Known rows, with every way that one mark hangs from another
{q170 q83}: [ -8   3 -13  23   9  -2   8 -21 -16  34  12 -12  11   6   4   6  -5 -11
   1   2   1   6   8  -7  13   4 -11   2   9   0]
{q576 {q83 q798 q976}}: [-10  10 -10  13  13  -6   7 -14 -22  31  22   2   9   5  18   4 -10 -10
  -7   7  16   4  13 -11   8   1 -16  -2  32 -17]
{q472 q83}: [-12  -2  -4  20  14  -1   9 -19  -3  32   7 -17  12   0  16   4   3 -15
   1  11   5  11  13  -7   8   2 -17   8  15  -9]
{q875 q47 {q152 {q83 {q170 q390} q798}}}: [ -7  -8  -8  21  19  -1  14 -11 -20  19  37  -6   2  -4   9 -15  -5  -7
  -5   3  29  -1  12   1  10   0 -16  -7  32 -13]
{q831 {q576 {q83 q976}}}: [ -3   5 -14  15  14  -6  -1 -31 -14  33  21  -4  13   7  22   4 -12 -14
 -13  15   8  13   4 -10   2   1  -8  -9  24 -15]
{q186 q289}: [-14  16  -1  12   9 -14  11 -13 -10  28  18 -17   9   5  15  -6  -9 -13
 -17   6   0   7   8   2   7  14 -22  -6   2   1]
{q976 {q83 {q170 q390} q798}}: [  2   5  -3  12  10   3  27  -9 -25  17  16   0   5  15   7  -1  -2  -8
   0  14  17  13   5 -12  11  -9   1   2  33 -10]
{q186 {q289 q42}}: [-13  21   1  18  14  -8  18 -16  -8  35  16 -11   2   4  24  -9  -9 -10
 -11   3   1   6   6  -1   1  15 -21  -4  -1   2]
{q576 {q83 q170 q976}}: [  2   1 -20  15  17   7   8 -18 -26  28  12   5   2   9  19   7  -4 -11
  -9  13   9   6   2 -18  -1  -9 -10  -5  38 -12]
{q875 q47 {q152 {q83 q170}}}: [-11 -10 -21  26  17   3   7 -14 -20  28  28 -12  -1  -6   7 -10   2 -13
  -7  -2  15   1   3   7   6   5 -22 -12  20  -6]
{q472 {q83 {q170 q390} q798 q976} q225}: [  3  -6   8   7  24  15  17 -21  -9  15  22   6   2   6  28   1  -7 -13
   5  28  21   2  29 -22   6 -16  -4  13  48 -25]
{q875 q47 {q152 {q83 q170 q798 q976}}}: [-14   0 -18  20  20   1   4  -7 -26  29  40   1  -4   1  17 -13  -8 -14
  -4   3  28  -2  13   1   8   2 -23 -10  37 -17]
{q725 q47 {q976 q83}}: [  3  -6 -12  30   6  -4  11  -7  -9  42  16   2  23   7  16  -4  -5 -19
 -11   4  -1  21  11  -8  12   0  -4   9  23  -1]
{q831 q576}: [ -3   8  -6  15  11  -9  15 -29  -9  22  19 -18  10   8  12  -6 -10 -17
 -12   9   7  19   5   1   6   7 -10  -7  12  -1]
{q576 {q83 q170 q798 q976}}: [ -2   9 -13  10  14   4  15 -13 -32  24  20   6  -1  10  20   2  -9 -10
  -9  12  18   4   7 -18   4  -4 -14  -4  44 -15]
{q186 {q289 q42 q390}}: [ -4  13   4  15  20 -10  25 -17 -13  33  20 -18  -5   4  29  -9  -1  -5
 -13   1   6   3   4  -4  -4  13 -13   2   0   5]
{q152 q875}: [ -6  10  -7  11  18  -7   5 -16  -5  25   5  -6   9  -1  -3 -12  -1 -12
  -6  -2   3  12   0   1  15  10 -12  -1   4  -5]
{q831 {q576 {q83 q170 q798 q976}}}: [ -1  12 -11   7  14   1  15 -23 -29  21  27   0  -1  13  25  -3 -16 -15
 -12  19  19  13   2 -14   3  -3 -10 -10  43 -15]
{q875 q47 {q152 q83}}: [-19  -8 -18  29  15  -8  -1 -15 -10  35  30 -16  10 -10   5  -8  -1 -12
  -5  -7  13   0  10  12   9  12 -23 -10   6  -9]
{q976 {q83 q170 q798}}: [ -7  12  -9  12   6   2  27  -4 -31  22  15  -4  -1  16   6  -1   0 -15
   0   9  12  13   0  -6  12   0 -10  -2  27  -4]
{q725 q47 {q976 {q83 q798}}}: [ -1   3  -6  25   4  -7  18  -1 -13  37  24   4  19   8  17 -10  -9 -19
 -10   3   7  21  15  -6  17   3  -8   9  28  -3]
{q152 {q83 q170 q798 q976} {q875 q47}}: [-11  12 -13  11  26   0   1  -4 -22  28  27   9  -8  -1   7 -20 -10 -10
   0   8  16   8   4  -8  14   4 -17  -8  27 -22]
{q831 {q576 {q83 {q170 q390} q798 q976}}}: [  7   5  -3   7  19   1  14 -27 -24  16  28   4   5  13  26  -4 -17  -8
 -12  24  24  12   7 -20   3 -12  -1  -7  48 -21]
{q725 q47}: [  3   0  -7  22  10 -10  19 -13  -5  28  21  -8  13   6  10 -12  -9 -13
 -17  -2  10  13  17  -3  11   6 -14   3  21   4]
{q576 q83}: [ -7   1 -13  19   9  -3   9 -21 -16  30  10 -10  11  -1   9   6  -1  -9
 -10   1   4   6   3  -6   7   5 -15  -4  15  -6]
{q152 q83 q875}: [-11   7  -7  23  24   0   2 -13  -4  31   3 -10   4  -6  -5 -11  -3  -9
   1   0  -2   6  -8  -4  18  14 -11  -4  -2 -12]

Rows
[ -3   6  -3  16  17  -5   6 -18 -17  30  25   4  14  11  14   3 -17  -5
   5  12  18   2  23 -19  14  -9  -3   7  32 -17]  {q170 {q83 q798 q976} q390}
[-16  -8 -22  27  20  -7 -11 -15 -13  40  34  -5  11  -5  14  -5  -5 -14
  -3  -1  16  -2  14   6   6   5 -21  -9  18 -17]  {q875 q47 {q152 {q83 q976}}}
[-14   8  -2  14  17  -3   6 -13  -8  32  18  -5   9   6  26   1  -6 -16
   3  15  17   9  22 -12  10  -2 -18  10  32 -21]  {q472 {q83 q798 q976}}
[-16  15  -1  18  22  -4  10  -6  -8  27  11  -9   1  -4  -4 -16  -7  -9
   2  -1   7   5  -4  -4  24  17 -15  -2   4 -15]  {q152 {q83 q798} q875}
[ -2  -2  -6  24  28   6  11 -11 -21  20  27   2   1   8  16  -8 -12  -7
  -1  11  30  -5   9 -14   9  -6  -8  -2  44 -20]  {q875 {q152 {q83 {q170 q390} q798 q976}}}
[-17   6 -10  26  21  -4   4  -9 -16  32  28  -6   6   2  14  -6 -11 -13
  -1   0  22  -5  11  -2  12   8 -18  -4  25 -17]  {q875 {q152 {q83 q798 q976}}}
[ -2  -9  -1  13  16  16  21 -24  -7  20  10 -10  -2   0  17   4   4 -18
   1  18   4   5  14 -10   5  -3 -12   7  25  -9]  {q472 {q83 q170} q225}
[-19  12 -10  13  24  -8  -6  -5 -12  36  29   5   3  -6   5 -19 -11 -10
   1   2  14   7   9  -2  18  11 -19  -5  14 -26]  {q152 {q83 q798 q976} {q875 q47}}
[  2  -3  -9  21  19  -2  -2 -24 -12  34  16   2  18   9  13   8 -13  -5
   3  14   9   3  18 -21   8 -13   2   5  26 -14]  {q170 {q83 q976} q390}
[-10  12  -4  11   6  -9  16 -25 -16  24  25 -14   9   4  15  -4 -12 -13
 -12   8  14  13   4  -2  10  10 -15  -9  19 -10]  {q831 {q576 {q83 q798}}}
[ -9  -8 -25  25  22   2  -3 -12 -22  32  32  -1   0  -1  16  -8  -4 -13
  -4   4  19  -1   9   0   2  -1 -19 -11  31 -14]  {q875 q47 {q152 {q83 q170 q976}}}
[ -5   5   1  18  11  -5  15 -18 -15  26  20  -6  13   7   6   0 -13  -5
   3   8  15   4  17 -12  17  -2  -5   6  21  -8]  {q170 {q83 q798} q390}
[  6  -4  -9  18  13   5  19 -15 -20  22   7  -1   8  15   5   5   3  -9
  -2  15   8  14   1 -13   6 -12   5   1  26  -7]  {q976 {q83 {q170 q390}}}
[ -8   2 -16  17  23   4   3 -11 -15  27  15  -4  -4  -7  -3 -17   0 -10
  -2   4   4  10  -6  -1  13   8 -15 -10   9 -12]  {q152 {q83 q170} {q875 q47}}
[ -3  -5  -2  25  23   5  21 -12 -19  15  24  -9  -1   2   8 -11  -7  -7
  -2   5  25  -3   4  -7  12   0  -9  -3  33 -11]  {q875 {q152 {q83 {q170 q390} q798}}}
[  1  13 -10   7  17   1  19 -11 -28  18  23   4  -5  15  19  -6 -12 -14
  -7  11  20   8  13 -14   6  -5 -14  -1  44  -8]  {q83 q170 q798 q976}
[ -8  14  -4  15  24   7  18  -5 -18  19   8  -5 -10   1  -2 -18  -7  -9
   1   4  10   6 -10  -9  19  11 -13  -4  16 -12]  {q152 {q83 q170 q798} q875}
[ -8  -6  -3  14  20   7   3 -25   0  32  15  -4  10   1  24   8  -1 -18
   3  19   5   4  25 -12   4  -3 -12  11  23 -20]  {q472 {q83 q976} q225}
[-23   0 -12  24  12 -10   6  -9 -15  31  39 -14   6  -9   6 -12  -5 -12
  -4  -8  22  -1  13  13  14  15 -28  -9  14 -11]  {q875 q47 {q152 {q83 q798}}}
[-10   4 -12  23  24   6  11  -8 -25  24  26  -2  -5   8  16  -9 -10 -14
  -2   5  25  -4   4  -7   9   2 -17  -6  38 -14]  {q875 {q152 {q83 q170 q798 q976}}}
[ -2  -1 -12  16  21  10   6 -17 -14  29   8  -3   1  10  26   5  -1 -17
   0  22  11  11  12 -20   1 -11 -11   6  38 -14]  {q472 {q83 q170 q976}}
[ -2 -15 -18  25  27   3  -3 -18 -17  29  32   3   6  -2  17  -8  -6  -7
  -5  10  23  -1  13  -7   1 -10  -9  -8  36 -19]  {q875 q47 {q152 {q83 {q170 q390} q976}}}
[  1 -13  -8  30  25   8  13 -18 -15  19  15 -10   3   1   7  -6  -3  -7
  -4   6  16  -3  -1  -7   6  -3  -6  -5  26  -8]  {q875 {q152 {q83 {q170 q390}}}}
[  0  -6  -9  18  27   4   3 -15 -10  22  16   0   2  -8  -1 -17  -2  -5
  -2  10   8  10  -1  -7  12  -1  -5  -6  15 -16]  {q152 {q83 {q170 q390}} {q875 q47}}
[ 11  -6 -13  16  21   6   7 -23 -22  23  13   9   8   8  20   7  -5  -5
  -9  19  14   5   7 -24  -1 -17   0  -1  44 -16]  {q576 {q83 {q170 q390} q976}}
[  5   0  -7  19  37   9   0 -14 -12  24   6   9   0   4   6 -11  -8  -5
   2  18   9   6  -4 -22   9  -8   5  -1  27 -23]  {q152 {q83 {q170 q390} q976} q875}
[ -5  -4 -19  28  26   9   4 -14 -21  29  19  -3  -2   7  15  -3  -5 -13
  -3   6  16  -4   0  -8   4  -1 -13  -8  32 -11]  {q875 {q152 {q83 q170 q976}}}
[  1   0   1  11  23   7  13 -16 -13  21  17   3   5  10  28  -1  -8 -11
   3  26  25   9  21 -24   5 -17  -6  12  51 -22]  {q472 {q83 {q170 q390} q798 q976}}
[-13  -3 -15  31  23  -1  -4 -15 -11  36  20  -7   9   1  13  -1  -6 -13
  -2   1  13  -4   6  -3   7   4 -15  -4  19 -14]  {q875 {q152 {q83 q976}}}
